What can hang from each mark:
J887: J76 J93 J327
J936: J76 J93 J878
J93: J270 J887 J936
J270: J93 J864 J970
J970: J270 J734
J22: J970
J734: J970
J327: J270 J887 J936
J76: J887 J936
J864: J270 J887

Known rows, with every way that one mark hangs from another:
[J327 J887]: [ 12  -3   2   0  -4  -3   7  -3  -4   0 -10  -3  -2   4   0   3   3  -6
   6   2  10  12  -2  11  -1  -9  -1   5   5   6  -2 -12 -22  -4 -12  -4
  -3 -12  11   4  -4]
[J734 [J970 [J270 [J93 J936] [J864 [J887 J76]]]]]: [ 15  -6  32  22  13   6  -4  -3   2  -3  -2  -6  -2   1  -3   3   8 -43
   9   8  35  19 -10   5   2  14 -21 -16  -1  21  -4  20 -30  -9 -28  -1
  -6  -1   9  -6  -6]
[J22 [J970 [J270 [J93 J936] [J864 [J887 J327]]]]]: [ 17  13   3  19  15  -6   2  -8  12  -2   1  -5   0   7  -1  24   3 -27
   9  26  53   6  -4  23  10  28 -12 -11  -9  16 -18  31 -29 -11 -16 -20
  -9  -1   8 -28   0]
[J327 [J270 [J93 J887] J970] [J936 J76 J878]]: [  9 -13  23  49  15   6   1  14  -6   8   3 -15  -7   6   9  -8   5 -59
   4   6  45  34  -7 -85  30  -9  23  16  19  23  -5   2 -20   4 -19  15
  -1  18  31  13   5]
[J936 J93]: [ -4  -6  13  13 -13   1   0  -1  -2  -2  17  -4  -3   6  -3  -1  -2 -29
 -14  -7  10   2   1 -25   4   0   1 -15  -2 -13   4  -1   0  -2  12  24
   0   8   0  -7   2]
[J734 [J970 [J270 [J93 J936]]]]: [ 14  -9   8   8  13  -1  -2 -11   5   1  -1 -11  -2   4  13  -7   5 -22
   4  -1  11  -1  -2 -20   2  -5 -18  -7  -3   6  -8   3 -12  -2   8   1
  -5   9 -10  -1  -3]
[J270 J864 J970]: [ -3  -4   5  34   9   7  -9  11   0 -10 -14  -1 -16   3  -5 -10   2  15
   0  14   2  18   1  -1   3  12   1 -13  -3  14  -9  14  -7  -1 -16   2
   0  16  -9  -2  -3]
[J327 [J270 J864] [J887 J76] [J936 J878]]: [ 23  -2  20  14  -5  18   8   5  -8   1   3 -12 -13  -7   7   7  -3 -45
   9  12  57  22 -15 -42  26 -29  20 -21  17  18  -7  -2 -45  -7 -35  23
   5 -25  35  14 -12]
[J970 [J270 [J93 J887 [J936 J76]] J864] J734]: [ 30 -29  21  48  14  11   3   0  14   4  12 -11   6  -2  10  11  13 -19
  15  17  23  36  -6  13  20   9  -8  -4  -3  20  -6  42 -20 -12 -12   1
  -6  -1   1 -23  11]
[J76 [J887 J327] [J936 J93 J878]]: [ 20 -13   3   1  -6 -20   2 -15  -4   5  33  -2 -10  -4   6  11  -6 -11
  -1 -17  35 -54 -22 -32  15  10  13 -14   7  -8 -23  13 -27 -10   6  43
  -6 -18  21  -4  15]
[J936 J76 [J93 J270] J878]: [  0 -13  34  31  -8  10   1   1  -3  14  45   1  -8  -9   0   8  -1 -48
 -27 -22  38   4   2 -47  29 -15  -1  -1  21   0  16   8   3  -5  10  41
   0  15   4  -9   2]
[J22 [J970 J270 J734]]: [ 23 -11 -13  25   6   5   3   6   9  -3   9   7  -2  -5   8  12   6   9
  -2  10  19   7   1  17  20 -12 -24  13   1  14  -7   0 -30  -6  -7  -3
  11  -1 -19   3  12]
[J936 J76 [J93 J887] J878]: [ -1 -17  30  36  -4   1   6  15  -5  12  43  -1   6   5   1   5   1 -52
 -19 -18  28  16  -2 -71  20  -1   9  11  17  -2  13   9  -2  -1  -1  43
  -1   7  15  -3  11]
[J864 [J270 J970] [J887 [J76 J936] J327]]: [ 22   2  12 -12  17 -12  -5  -7 -10  -1   9   1  -9  -5  -7  15   0 -18
 -20   8  52 -33 -14  16  11  14 -11   3  14  22 -23  -5 -51 -13 -41  -9
 -15  -8  26   8   6]
[J76 [J887 [J93 [J270 [J970 J734]]] J327] J936]: [ 52 -25  -9  25   7 -12  -5 -26  -9  -5  13  -6 -29  -8   4   0  12  19
  -6  -5  29 -51 -18  44  23  10 -20  11   2  14 -30  23 -53 -15 -16   0
 -13 -12  13   0  10]
[J327 [J270 J864 [J970 J734]] [J887 J76] J936]: [ 33 -19  18  37   5  22   2  12  -5 -12 -14 -11 -24  -2   8   0   6 -16
  16  26  48  38 -13   5  27 -25   5  -9  10  25 -13  -9 -65  -7 -53  -2
   4 -15  25  23  -4]
[J734 [J970 [J270 [J93 [J936 J878]] [J864 J887]]]]: [  3  -4  17  34  13  -5  -1  -4   3   7   0  -9  -7   4   7   6   8 -55
  11   9  40  -3  -8 -52   4  11 -17 -11   0  24 -12  29 -22 -10  -2   1
  -2   8  -2  -3   4]
[J936 [J76 J887] [J93 [J270 J864 J970]] J878]: [  5 -20  38  69  -1  12  -7   4  -9   5  17   5 -28  -7  -6  -3   8 -17
 -18  -9  35  10  -6 -30  33   5   4  -4  25  18   2  22 -14 -11 -20  42
  -1  22   7 -13   7]
[J327 [J936 [J93 J887] J878]]: [  3 -12  16  19  -7 -12  10   6  -6   9  33  -7   6   6   8   4  -7 -67
 -12  -9  40   2  -6 -82  10 -10  19  11  11  -2  -1  11  -9   1   7  31
   1   5  21   2  10]
[J864 [J270 J970]]: [  0   5   0  13  10   2  -8  -1  -8   0 -11  -2 -16   3  -2  -5   4 -10
 -26  14  17 -11   5 -20  10  -2  -9   2   9  16 -12  -9 -12  -7  -7  -6
  -5  19  -9   3   3]
[J270 [J93 [J887 J327]] J864 J970]: [  6   3  10  40  22   7  -7  14   0  -7 -14 -11 -20  18 -11  -1   1 -12
  -3  19  10  23  -3   2  11  37   4 -15  -8  16 -18  32  -6  -2 -12 -14
 -17  16   6 -14  -7]
[J970 [J270 [J93 [J887 J327]]] J734]: [ 34  -9  -2  20  20   9   3  -4   8   1   5 -14  -9   8   7  18   4 -16
  -2  15  21   5 -10  18  26  11 -18  -6  -7  12 -20  20 -28  -9   8 -16
 -12  -8  -2  -6   9]
[J327 [J270 J93 J970] [J887 [J76 [J936 J878]]]]: [ 26 -20  13  30   5   2  -2   0 -11   9  -2 -16 -16  -3   7 -13   8 -35
   8  -1  29   4 -16 -27  21 -11   6 -19  16  23 -21  -6 -53  -8 -19  29
  -2  -6  24  15  -6]
[J93 [J270 J864] [J887 J76]]: [ 10  -4  28  18   2  17   0   7 -10  10  10   3  -4 -10 -17   6   3 -18
 -23   1   3  28   1  30  15   5  -6   1  16  20  11  29  -5  -6 -25  -8
 -12  -1  17  -9 -15]
[J270 J864]: [ -2   2   3  14  -2   7  -4   6   2  -5  -6   0  -6  -1  -7   2   0   1
   3  10   3  12  -1   1   1   8   3 -19  -7   5  -4  18   2  -3  -6   3
   1   2  -2  -9  -5]
[J93 [J936 J76 J878]]: [  4 -12  15  10  11  -4   6   0   7  15  37   1  10  -6  21   6   2 -10
  10 -11  26  -9  -4 -31  10  -9  10  15  14   1   7  12   0  -2  -7  23
   2  -7   5  -8   6]
[J734 [J970 [J270 [J93 [J887 J327]] J864]]]: [ 20   4  12  22  19  14  -4   7   0 -10 -10 -12 -18  12 -10   7  -2 -26
 -10  12  20  20  -7 -22  16  17 -16 -19  -7  17 -16  20 -17  -5  -7  -8
 -14   6   3  -2  -9]
[J76 J887]: [  6  -3   0   2  -3  -6  -1  -8  -5   0 -13   5  -3  -1  -2  -2   6  15
   9  -1  -2 -10  -8  16   1   8   4   8   6   4  -5  -1 -10  -5 -13   0
  -2 -11  12  -1   8]
[J887 [J93 [J270 J864]] [J327 [J936 J76 J878]]]: [ 36   3  19  26   4  15   2  -8   1  -7  44 -11 -20  -9   3  17  -9 -51
 -13  -5  82  -9 -13 -38  34  -5   9 -10   5   9  -3  36 -15  -8 -14  33
  -5  -4  23 -18 -11]
[J76 [J887 J93 J327]]: [ 31   8  -7   2  -2  -2  -1 -21  -8 -13   9 -10 -16   9  -3   3   3  -1
  -4  -5  25 -34 -15   9  12  20  -3  -4  -7  -8 -15  10 -24  -9 -10  11
 -12 -24  18 -13   0]
[J270 [J93 J887 [J936 J76]] J864 J970]: [  4 -19  28  53  18   0  -4  12   5   2   0  -7   1  10  -1 -11  10 -15
  11  11  11  43   1  -4   4  25  10   6   1  19  -1  36   0  -1 -26  -1
 -11  21  11 -22  -2]
[J327 [J270 J93 J864] [J887 J76] J936]: [ 26  -2  25  18  -7  20   2   1  -4  -8 -20 -19 -14   0  -6  -1  -1 -59
  15  19  49  46 -12  -8  17 -12  20 -34   2  15  -7   1 -38  -6 -30   9
  -1 -12  38  -1 -19]
[J76 [J887 [J327 J270]] [J936 J878]]: [ 22  -4 -10 -13   1  -8   2 -19  -8  11   7  -5 -14 -10   9  11   3  10
   7  -2  28 -53 -21 -32  26  -5  12 -10  13   6 -29  -1 -38  -9  -8  12
  -5 -29  31  15  11]

Rows:
[  0 -18  34  51   4   9  -2   6  -6  10  37   0 -18  -4   3  -2   2 -32
 -30 -18  36   9   3 -47  32 -12  -3   7  25   8  11   4  -7  -4   0  39
  -1  29  -3  -3   3]  [J936 J76 [J93 [J270 J970]] J878]
[ 22 -15  -2  29   3  18  -2  -1   8  -8  -2  -4 -11  -9   6  12   5  12
   4  20  15  10  -6  15  19  -5 -17 -23  -9  14 -13  20 -26 -12  -2   3
   6  -6 -20  -3   9]  [J970 [J270 J864] J734]
[ 25  14  19  -9  16   5   2  -2  -4   1   9 -13  -4   4  -5  15 -10 -73
 -20  12  59   1 -11  -9  17   8  11  -4   9  12 -13  11 -17  -7 -17  -5
 -19  -5  34 -11  -7]  [J864 [J270 [J93 [J887 J76 [J327 J936]]]]]
[ 26 -11  18  12  -4   1   3 -22  -3   6  37  -8   2  -7   7  -1   9 -24
 -15 -15  29  -6   3   6  15  -9 -11  16   7  -1  12  19  -7  -7  -8  11
 -10  -1  11 -23  -9]  [J887 [J93 J270 [J936 J76]]]
[ 13  -7   4  32  11   5  -1 -11  10  10  11 -15  -4  -4  17   3   2 -24
   8  14  25  -4  -6 -24  14   4   0 -35  -5  13 -17  43  -7 -11  19  21
  -2   4 -17 -27   0]  [J970 [J270 [J93 [J936 J878]] J864]]
[ 20 -10 -10  39   3  13  -1  12  11 -10   2   6  -9  -7   0  14   6  10
   2  21  22  18   0  19  20  -3 -21  -6  -5  19 -11  19 -27 -10 -13   2
  12   1 -21  -5   8]  [J22 [J970 [J270 J864] J734]]
[ 27 -15  17  54   4   4  -5 -11 -15   4  21  -2 -24  -5   2 -11  15 -15
 -18 -17  33 -13  -8 -21  30   2  -8  23  22  19   0  16 -25 -10 -22  33
  -4   7  10  -8   5]  [J936 [J76 [J887 [J93 [J270 J970]]]] J878]
[  9  -2  25  20  -4  14   2  -6  -8   4  28  -7 -20   2   4  14   3 -27
 -11  -9  51 -17 -14 -63  45  -6  13 -14  18 -10  -4 -12 -27  -8 -11  39
  -4 -17  31   3  10]  [J936 [J76 [J887 [J327 J270]]] J93 J878]
[ 11 -15  20  18   5  -8   0 -12   7   6   2  -2   6  -1   6  -4  11  -6
  25  -5  15   5 -10  22   3  16  14   9   6   3   0  15  -2  -5 -16   9
  -6  -4  21 -23   6]  [J270 [J93 [J936 [J76 J887]]]]
[ 26 -18  23  34  11   8   0  -9  10   1   7  -9   1  -5   8  15  14 -32
  20  22  37  17 -13  47  11  17 -19 -19  -7  20 -10  39 -40 -17 -18  -5
  -4 -12   2 -19   8]  [J970 [J270 [J93 J936] [J864 [J887 J76]]] J734]
[ 27   2  -5  23  11  -1  -1 -26 -14   5  18 -21 -26  12  23  -7  14  -2
  -8   4  37 -53 -13 -44  31   1  -1   1   7   0 -27   7 -45 -10 -13  11
 -13 -20  19   1   4]  [J76 [J887 [J93 [J936 J878]] [J327 [J270 J970]]]]
[ 18   1  15  13  -8   1   0  -7 -12  -7  20  -6   2   5 -10   0  10 -49
  -8  -7  30  -1 -10   9   1  17 -14   4  -3   2   6   9 -30  -8 -26  14
  -4 -14  22  -5  -3]  [J864 [J887 J76 J93]]
[ 19   1  12  -2  18   1   8   5   9  -1  34  -2  -1  -5  16  20 -15 -24
  11  -6  67  -7 -16 -44  22 -11  24  10  12   2  -3   3 -12   2 -16  24
   1 -12  23   3   4]  [J887 [J327 [J936 J76 J878]]]
[ 21   0   8  30  -6   5  -4  -8 -10 -19  -5  -9 -15   7 -12   1  10 -45
 -13   6  34   5  -8 -37   5   9 -34 -12 -11  15  -7  12 -39 -12 -20   9
   0   0   3   4  -1]  [J734 [J970 [J270 [J864 [J887 J93]]]]]
[  3  -5   7   2   7  -6   4 -14  -2  27  29  -1   0 -11  18   6   3 -15
 -10  -8  15 -27   4 -11  11 -17  -3  15  18   8   1  20   2  -5  14  -3
  -6   1  -1  -8  -1]  [J93 J270 [J936 J878]]
[ 20  -4  28  34  23  18  -5   7  -3  -2   7   4 -28  -4  -8  20   7  -3
  -7  17  44   7  -8  62  26  18 -23   3  10  28  -7  22 -42 -13 -43 -30
 -12  -4  10   3   0]  [J93 [J270 [J864 [J887 J76 J327]] [J970 J734]]]
[ 14 -26  10  30  19  -7   3  -3  -4  21  11   0  -4  -1  15  -1  15  10
 -10   7  -1  -1   7  27  12  -7 -18  46  17  21  -4  20 -20  -3 -12 -40
 -13   9  -1   4   8]  [J93 [J270 [J970 J734]] J887 J936]
[ 34 -14  23  37  -7   6   7 -14  -6   9  35 -11  -9  -6   8   5  10 -44
  -8  -7  51   4  -3 -18  22 -13  -5   2  12  15   5  33 -25 -15 -17  27
  -7 -11  16 -24 -13]  [J327 [J887 [J93 [J270 J864] [J936 J76 J878]]]]
[  7 -21  35  54   1   3  -4  -2 -11  11  24   5 -21  -6   1  -5   9 -17
 -21 -19  34  -1  -5 -32  32  -4   1  15  31  13   5   4 -17  -8 -13  39
  -1  19   9  -4  11]  [J936 [J76 J887] [J93 [J270 J970]] J878]
[ 17 -17  -9   1  -4 -24   1 -11  -4  11   8   5   1 -14   7   0   3   8
  17 -12  10 -41 -19 -16   2   2  12   6  12  11 -19  14 -19  -8  -5  25
   2 -15  15   5  16]  [J76 J887 [J936 J878]]
[ -7  13   8   8  -2  -7  -5  -9  -6   5 -20  -6  -5   7 -14  10   8 -73
 -13  17  33  -6   2 -17  -1  20 -11  -4   0  16  -8   5  -7 -13   2 -19
  -9  14  11 -10   7]  [J864 [J270 J93] J887]
[ 20  -9  -8  54   5  14  -5  12  15 -11  -7  -2 -12  -2  -4   9   7 -17
   9  23  23  26   0  19  18  10 -18 -21 -14  20 -13  31 -18 -10   1   6
  10  12 -23 -17   5]  [J22 [J970 [J270 J93 J864] J734]]
[ 12 -23  44  51  -1   8   1  11  -7  -2  17  -2  -9  -2  -9  -1  -2 -45
 -24   1  48  50   1 -35  22  -5  11  12  19  18   8  19 -14  -1 -30  16
  -7  30  25  -8  -2]  [J327 [J936 J76 [J93 [J270 J864 J970] J887]]]
[ 24 -15  -8  31  12  -4   2  -4  16   4  12  -4   3   0  18   7  11 -11
  14  13  22   4   1  25  14  -2 -19   6  -6  11 -12  20 -22  -7   7  -5
   4   4 -17 -17   9]  [J22 [J970 [J270 [J93 J936]] J734]]
[ 15   5   6  19 -19   4   2 -13 -12 -13  -9 -17  -9   5  -8   4   6 -69
   1  20  56   9  -8 -51   9   1   3 -14 -11   7  -9  11 -37  -7 -23   0
   1  -8  38   3  -2]  [J327 [J270 [J864 [J887 J93]]] J936]
[ 24  -8  22  33   8  21  -3   4  -1  -3  -1 -12  -1  -1 -10   1   4 -27
  -7  13   9  43  -9  16  17  16  -5 -29  -1  20  -5  33 -18  -9 -14  14
  -8   1   5 -20  -9]  [J970 [J270 [J93 [J887 J76]] J864]]
[ 18  12  28   4  14   7   5  -1  -3   7  26   0 -13 -13  -2  29 -10 -52
  -4   6  79  -6 -16   0  23   3   7   0  18  22  -3  29 -28  -9 -32  -3
  -8 -13  35  -3  -6]  [J93 [J270 [J864 [J887 J76 [J327 [J936 J878]]]]]]
[  0  -4   9   9   1  -1   3  -9  -6  18  -6 -17   6  10   6  -6  12 -37
   0  12  -3  11   5 -24   8   1   5   2   2   3  -5  11  -6   0   6 -22
 -14   0  23  -4  -3]  [J327 [J270 [J93 J887 J936]]]
[ 19  -4  23  29   3   2  -4 -12  -6  -9   0  -3 -31  -1  -6   4  -7 -10
 -13   8  55  -4 -11   1  25   7  12 -12   9  10 -17  16 -26  -7 -22   7
 -12  11  23 -11  -1]  [J76 [J887 [J327 [J936 [J93 [J270 J864 J970]]]]]]
[ 30 -15   8  43  13  12   2  17   5   1  14   0   2   1  -1   7  10 -29
  -4   7  19  34  -4  32  24   6 -21  12   5  22  -3  18 -32  -8 -17   2
   1   0  -2  -6   5]  [J22 [J970 [J270 [J93 [J887 J76]]] J734]]
[ 18   6  16  25   1   2  -8  -7 -20  -8   8  -8 -14   8 -11  -3  13 -58
 -35   7  47 -11  -4  -9   9  15 -24   6   7  17  -7   1 -42 -15 -33   8
 -10   4  13  -3   1]  [J864 [J270 J970] [J887 J76 J93]]
